Every row comes from one small tree of marks. The marks that hang from a mark follow it in brackets, in alphabetical order. Every link used is in the known rows. Which tree was each row made from?
(in the rows, 128 means zero)
Known rows
T(X): | 113 |  91 | 127 | 158 | 161 | 110 | 149 | 146 | 111 | 110 | 125 | 194 | 172 | 119 | 159 | 151 |  88 | 124 | 141 | 130 | 137 | 192 | 157 | 169 | 157 | 126 | 144 |
W(H Z): | 122 |  88 | 148 | 160 | 173 | 136 | 137 | 138 | 151 | 150 | 125 | 111 | 111 | 182 | 129 | 129 | 120 | 125 |  91 | 112 | 143 | 157 |  80 | 135 | 113 | 153 | 153 |
T(Q(L(E)) X(Z)): |  81 | 123 | 114 | 163 |  87 | 140 | 138 | 132 | 147 | 122 |  90 | 163 | 207 | 115 | 150 |  70 | 120 | 112 | 145 | 141 | 121 | 184 | 155 | 148 | 167 | 160 | 160 |
V(E(L(Q)) G): | 166 | 111 | 179 | 115 | 100 |  99 | 120 | 136 | 143 | 113 |  88 | 139 | 168 | 168 |  89 | 139 | 108 | 114 | 137 |  47 | 153 | 140 | 137 | 184 | 104 | 126 | 111 |
W(H Z(X)): |  87 |  87 | 124 | 150 | 179 | 150 | 169 | 162 | 156 | 136 | 129 | 123 | 118 | 159 | 135 | 114 | 100 | 112 |  97 | 136 | 136 | 188 |  46 | 150 | 114 |  99 | 172 |
E(L(Q(T(X(Z)))) V(G)): | 132 |  83 |  80 |  64 | 136 | 119 | 128 | 110 | 110 | 132 | 162 | 116 |  98 | 126 | 134 | 128 | 160 | 135 | 155 | 126 | 140 | 112 | 132 | 129 |  72 | 126 | 109 |
G(V(E(L(Q(T(X(Z(W)))))))): | 113 | 123 | 137 |  85 | 128 | 117 |  89 | 146 | 130 | 143 | 153 | 158 | 113 | 118 | 106 | 129 | 130 | 101 | 139 | 139 | 129 |  83 | 145 | 126 | 180 | 109 | 100 |
H(W(Z(X(T(Q))))): |  82 | 164 | 150 | 158 | 160 | 169 | 166 | 135 |  97 | 114 | 154 |  83 | 123 | 137 | 144 | 112 |  82 | 130 |  85 | 145 |  89 | 162 | 108 | 134 | 107 | 120 | 153 |
X(T(Q) Z(W(H))): | 150 | 185 | 160 | 143 | 157 | 164 | 113 | 149 | 152 | 142 | 151 |  68 |  67 | 147 |  82 | 137 | 168 | 177 |  79 | 181 | 131 |  48 | 158 |  90 | 102 | 124 | 123 |
H(W(Z(X(T(Q(L)))))): | 104 | 194 | 123 | 160 | 147 | 176 | 160 | 123 | 110 |  95 | 145 |  85 | 120 | 126 | 157 | 104 | 107 | 117 |  93 | 122 |  78 | 153 |  94 | 125 |  95 | 111 | 157 |
F(V(E(L(Q(T(X(Z))))) G)): | 132 |  94 | 128 |  74 | 109 | 100 | 154 | 165 | 134 | 148 | 133 | 126 | 125 | 118 |  81 | 113 | 114 |  85 | 146 |  70 | 137 | 122 | 150 | 140 | 127 | 127 | 115 |
X(T(Q(L(E))) Z(W(H))): | 157 | 222 | 145 | 140 | 106 | 160 |  91 | 118 | 166 | 141 | 113 |  68 |  85 | 135 |  84 | 112 | 172 | 149 |  87 | 150 | 108 |  47 | 145 |  63 | 126 | 139 | 123 |
T(Q(L) X(Z)): |  96 | 119 |  94 | 177 | 128 | 158 | 146 | 148 | 153 | 100 | 114 | 166 | 183 | 119 | 169 |  91 | 145 | 129 | 149 | 149 | 134 | 178 | 160 | 166 | 133 | 141 | 162 |
L(E(V)): | 135 |  90 | 164 | 115 | 104 |  73 | 133 | 107 |  77 | 184 | 105 | 145 | 138 | 133 | 127 | 119 |  99 | 160 | 168 | 119 | 135 | 145 | 104 | 136 | 170 | 173 |  86 |
W(H Z(X(T(Q(L))))): |  82 | 145 | 117 | 145 | 161 | 182 | 157 | 154 | 185 | 109 | 126 |  83 |  99 | 146 | 136 | 115 | 136 | 117 |  94 | 159 | 130 | 153 |  64 | 101 |  98 |  94 | 177 |
E(L V): | 168 | 127 | 122 |  93 | 177 | 100 | 156 | 118 |  78 | 137 | 130 | 148 | 109 | 123 | 135 | 142 | 172 | 127 | 209 | 139 | 180 | 109 |  89 | 150 | 100 | 138 |  74 |
W(H Z(X(T(Q)))): |  63 | 117 | 147 | 142 | 172 | 175 | 165 | 174 | 166 | 131 | 138 |  84 | 104 | 154 | 120 | 124 | 112 | 131 |  86 | 181 | 136 | 162 |  75 | 113 | 106 | 100 | 173 |
H(W(Z(X))): | 113 | 139 | 128 | 163 | 166 | 141 | 173 | 128 |  86 | 124 | 150 | 122 | 139 | 138 | 158 |  99 |  67 | 114 |  94 | 100 |  85 | 189 |  80 | 166 | 119 | 115 | 152 |
Z(W(H)): | 171 | 146 | 150 | 152 | 160 | 121 | 119 | 110 | 143 | 104 | 134 | 128 |  96 | 143 | 101 | 188 | 142 | 152 | 107 | 139 | 140 |  90 | 121 | 115 |  96 |  98 | 121 |
X(T(Q(L(E(V)))) Z): | 143 | 167 | 139 | 128 | 104 | 134 | 115 | 129 | 110 | 189 | 111 |  90 |  95 | 130 | 126 |  75 | 160 | 168 | 135 | 142 | 123 |  89 | 134 | 101 | 154 | 184 | 103 |
T(Q(L(E(V(G)))) X(Z)): |  76 | 117 |  96 | 138 |  92 | 127 | 118 | 125 | 147 | 139 | 116 | 141 | 184 | 119 | 144 |  79 | 122 | 149 | 180 | 120 |  86 | 171 | 160 | 145 | 113 | 149 | 138 |
Q(L T(X(Z(W)))): | 177 | 172 |  62 | 155 | 141 | 141 |  90 | 128 | 129 | 116 | 152 | 142 | 115 |  84 | 168 | 134 | 151 |  80 | 102 | 101 |  89 |  96 | 162 | 115 | 167 | 118 | 143 |
V(E(L(Q(T(X)))) G): | 129 | 107 | 144 | 100 | 103 | 106 |  99 | 145 | 144 |  96 | 121 | 143 | 178 | 127 | 108 | 169 |  98 |  85 | 128 |  62 | 128 | 138 | 162 | 160 | 122 | 109 | 132 |
T(Q X(Z)): |  72 |  81 | 131 | 167 | 142 | 143 | 157 | 167 | 132 | 126 | 122 | 163 | 187 | 132 | 156 | 103 | 120 | 147 | 140 | 177 | 146 | 185 | 173 | 178 | 143 | 145 | 157 |
G(V(E(L))): | 149 | 121 | 167 | 113 | 145 |  84 | 112 | 160 | 111 | 151 | 117 | 174 | 129 | 136 | 105 | 143 | 124 | 102 | 196 | 111 | 156 | 116 | 107 | 157 | 174 | 135 |  75 |

Which tree is each row?
| 133 | 141 | 121 | 139 | 165 | 132 | 164 | 140 | 152 |  95 | 143 | 144 | 111 | 114 | 108 | 169 | 116 | 141 | 114 | 165 | 135 | 121 |  84 | 132 |  99 |  38 | 141 |
Z(W(H) X)
| 170 | 173 | 136 | 163 | 129 | 157 | 126 | 151 | 128 | 153 | 116 |  96 |  94 | 142 | 138 |  94 | 169 | 147 | 107 | 136 | 141 |  94 | 149 | 118 | 143 | 167 | 129 |
X(T(Q(L)) Z)
| 108 | 160 | 100 | 178 | 136 | 164 | 128 | 131 | 154 |  85 | 123 | 153 | 169 | 114 | 154 | 103 | 153 | 123 | 141 | 151 | 113 | 139 | 176 | 153 | 116 | 115 | 157 |
T(Q(L) X(Z(W)))
| 126 | 122 |  77 |  53 | 152 | 139 | 133 |  92 | 130 | 110 | 168 | 116 |  74 | 112 | 119 | 154 | 193 | 143 | 136 | 186 | 160 |  65 | 106 |  90 |  72 |  96 | 110 |
E(L(Q(T(X(Z(W(H)))))) V)
| 134 |  86 | 178 | 102 | 112 |  92 | 124 | 132 | 121 | 137 | 110 | 173 | 127 | 159 | 107 | 135 | 128 | 130 | 172 | 127 | 179 | 130 |  96 | 151 | 156 | 138 |  89 |
G(V(E(L(Q))))
| 205 | 200 | 159 | 149 | 179 | 137 | 104 | 156 |  96 | 182 | 148 | 102 |  58 | 146 | 105 | 106 | 140 | 140 |  74 | 111 | 109 |  51 | 174 | 122 | 161 | 139 | 101 |
X(T Z(W))
| 161 | 216 | 145 | 124 | 110 | 141 |  79 | 115 | 129 | 167 | 136 |  58 |  77 | 136 |  96 |  92 | 158 | 166 | 129 | 109 |  72 |  46 | 175 |  87 | 100 | 144 |  92 |
X(T(Q(L(E(V(G))))) Z(W))
| 117 |  45 | 176 |  97 |  62 |  84 | 154 |  72 |  86 | 166 |  91 | 141 | 134 | 163 | 122 | 110 |  99 | 195 | 135 | 146 | 171 | 166 |  90 | 126 | 144 | 178 | 106 |
L(E(V) Q)
|  92 |  47 | 153 | 107 |  51 | 104 | 133 |  92 | 107 | 130 | 107 | 152 | 165 | 122 | 137 | 144 |  72 | 120 |  77 | 146 | 154 | 179 | 141 |  98 | 196 | 166 | 151 |
L(E Q(T(X)))
| 182 | 151 | 167 | 128 | 134 |  91 | 100 | 167 | 130 | 127 | 100 | 143 | 174 | 145 |  93 | 149 | 106 |  83 | 165 |  27 | 126 | 123 | 147 | 190 | 122 | 122 |  96 |
V(E(L) G)
|  98 | 162 |  89 | 163 | 141 | 172 | 126 | 127 | 190 |  72 | 130 | 143 | 156 | 114 | 136 | 123 | 168 | 141 | 131 | 169 | 119 | 124 | 157 | 126 |  88 |  95 | 166 |
T(Q(L) X(Z(W(H))))
| 159 | 129 |  69 | 155 | 127 | 123 | 114 | 121 | 123 |  91 | 136 | 162 | 136 |  78 | 185 | 171 | 132 |  77 | 124 | 107 | 118 | 139 | 142 | 115 | 167 | 123 | 146 |
Q(L T(X))
| 157 | 110 | 184 | 115 | 107 | 111 | 143 | 136 | 120 | 118 |  81 | 160 | 173 | 156 | 106 | 134 | 122 | 107 | 141 |  94 | 195 | 138 | 113 | 183 | 149 | 140 | 110 |
V(E(L(Q)))
| 104 |  83 | 125 |  79 |  71 | 102 |  94 |  85 | 109 | 167 | 152 | 107 | 113 | 127 | 114 | 115 |  91 | 166 | 103 | 118 |  85 | 113 | 164 |  96 | 129 | 140 | 121 |
L(E(V(G)) Q(T(X(Z(W)))))
| 160 |  83 | 131 |  78 | 131 | 100 | 151 |  85 | 110 | 116 | 128 | 122 | 101 | 162 | 119 | 141 | 162 | 163 | 181 | 115 | 176 | 125 | 100 | 144 |  34 | 130 |  88 |
E(L(Q) V(G))
|  68 | 146 | 140 | 133 | 123 | 171 | 146 | 143 | 177 | 127 | 106 |  83 | 120 | 141 | 119 |  96 | 113 | 101 |  90 | 150 | 114 | 162 |  63 |  85 | 128 | 115 | 173 |
W(H Z(X(T(Q(L(E))))))
| 122 | 113 | 145 | 140 |  70 | 109 | 119 |  92 | 130 | 122 |  99 | 109 | 154 | 135 | 130 | 121 | 136 | 162 | 188 | 117 | 123 | 149 | 123 | 122 |  95 | 161 | 109 |
T(Q(L(E(V(G)))))
| 115 |  42 | 125 | 128 | 100 | 121 | 148 | 108 | 112 |  99 | 133 | 150 | 132 | 127 | 161 | 169 | 102 | 136 |  82 | 157 | 168 | 170 | 138 | 122 | 151 | 140 | 157 |
L(Q(T(X)))
| 158 | 185 | 148 | 137 | 176 | 136 | 152 | 157 | 102 | 121 | 150 | 129 |  85 | 108 | 121 | 152 | 102 | 124 | 100 | 147 | 115 | 100 | 132 | 126 | 147 |  53 | 120 |
Z(W X(T))
| 123 | 125 |  74 | 114 |  97 |  98 | 102 |  98 | 102 | 134 | 129 | 151 | 143 |  66 | 169 | 150 | 119 | 101 | 157 | 114 |  94 | 135 | 126 |  92 | 183 | 144 | 117 |
Q(L(E(V)) T(X))
|  60 | 108 | 115 | 133 |  88 | 123 | 139 | 103 | 130 |  97 | 101 | 162 | 197 |  99 | 161 | 122 | 122 | 146 | 196 | 166 | 127 | 183 | 142 | 128 | 133 | 142 | 137 |
T(Q(L(E(V))) X)
| 132 |  85 | 124 | 127 | 115 | 139 | 127 | 109 | 117 | 122 | 152 | 137 | 113 | 131 | 144 | 137 | 118 | 137 |  62 | 151 | 142 | 122 | 161 | 120 | 148 | 128 | 153 |
L(Q(T(X(Z(W)))))
| 131 | 170 |  54 | 100 | 109 | 123 |  77 |  98 | 139 | 146 | 150 | 118 | 106 |  73 | 135 | 133 | 150 | 116 | 123 | 121 |  70 |  75 | 125 |  66 | 149 | 119 | 122 |
Q(L(E(V)) T(X(Z(W(H)))))
| 175 | 127 | 117 |  97 | 169 |  92 | 133 | 116 |  94 | 132 | 141 | 126 | 107 | 135 | 122 | 151 | 160 | 133 | 208 |  98 | 146 | 109 | 111 | 150 |  57 | 127 |  72 |
E(L V(G))
| 184 | 132 | 100 | 116 |  71 |  86 |  80 |  88 | 107 | 155 | 127 | 102 | 103 | 102 | 139 | 149 | 129 | 115 | 151 |  65 |  93 | 102 | 112 |  84 | 142 | 164 |  95 |
Q(L(E(V(G))) T)
| 129 | 148 | 130 |  89 | 123 | 137 | 102 | 148 | 164 | 108 | 126 | 133 | 150 | 116 |  91 | 149 | 142 |  93 |  99 | 120 | 146 |  84 | 137 | 130 | 140 |  93 | 136 |
V(E(L(Q(T(X(Z(W(H))))))))
| 137 | 134 |  88 | 136 | 163 | 136 | 101 | 143 | 135 | 131 | 170 | 128 | 104 |  94 | 131 | 169 | 129 | 112 |  84 | 145 | 105 |  90 | 156 | 101 | 151 | 107 | 145 |
Q(T(X(Z(W(H)))))
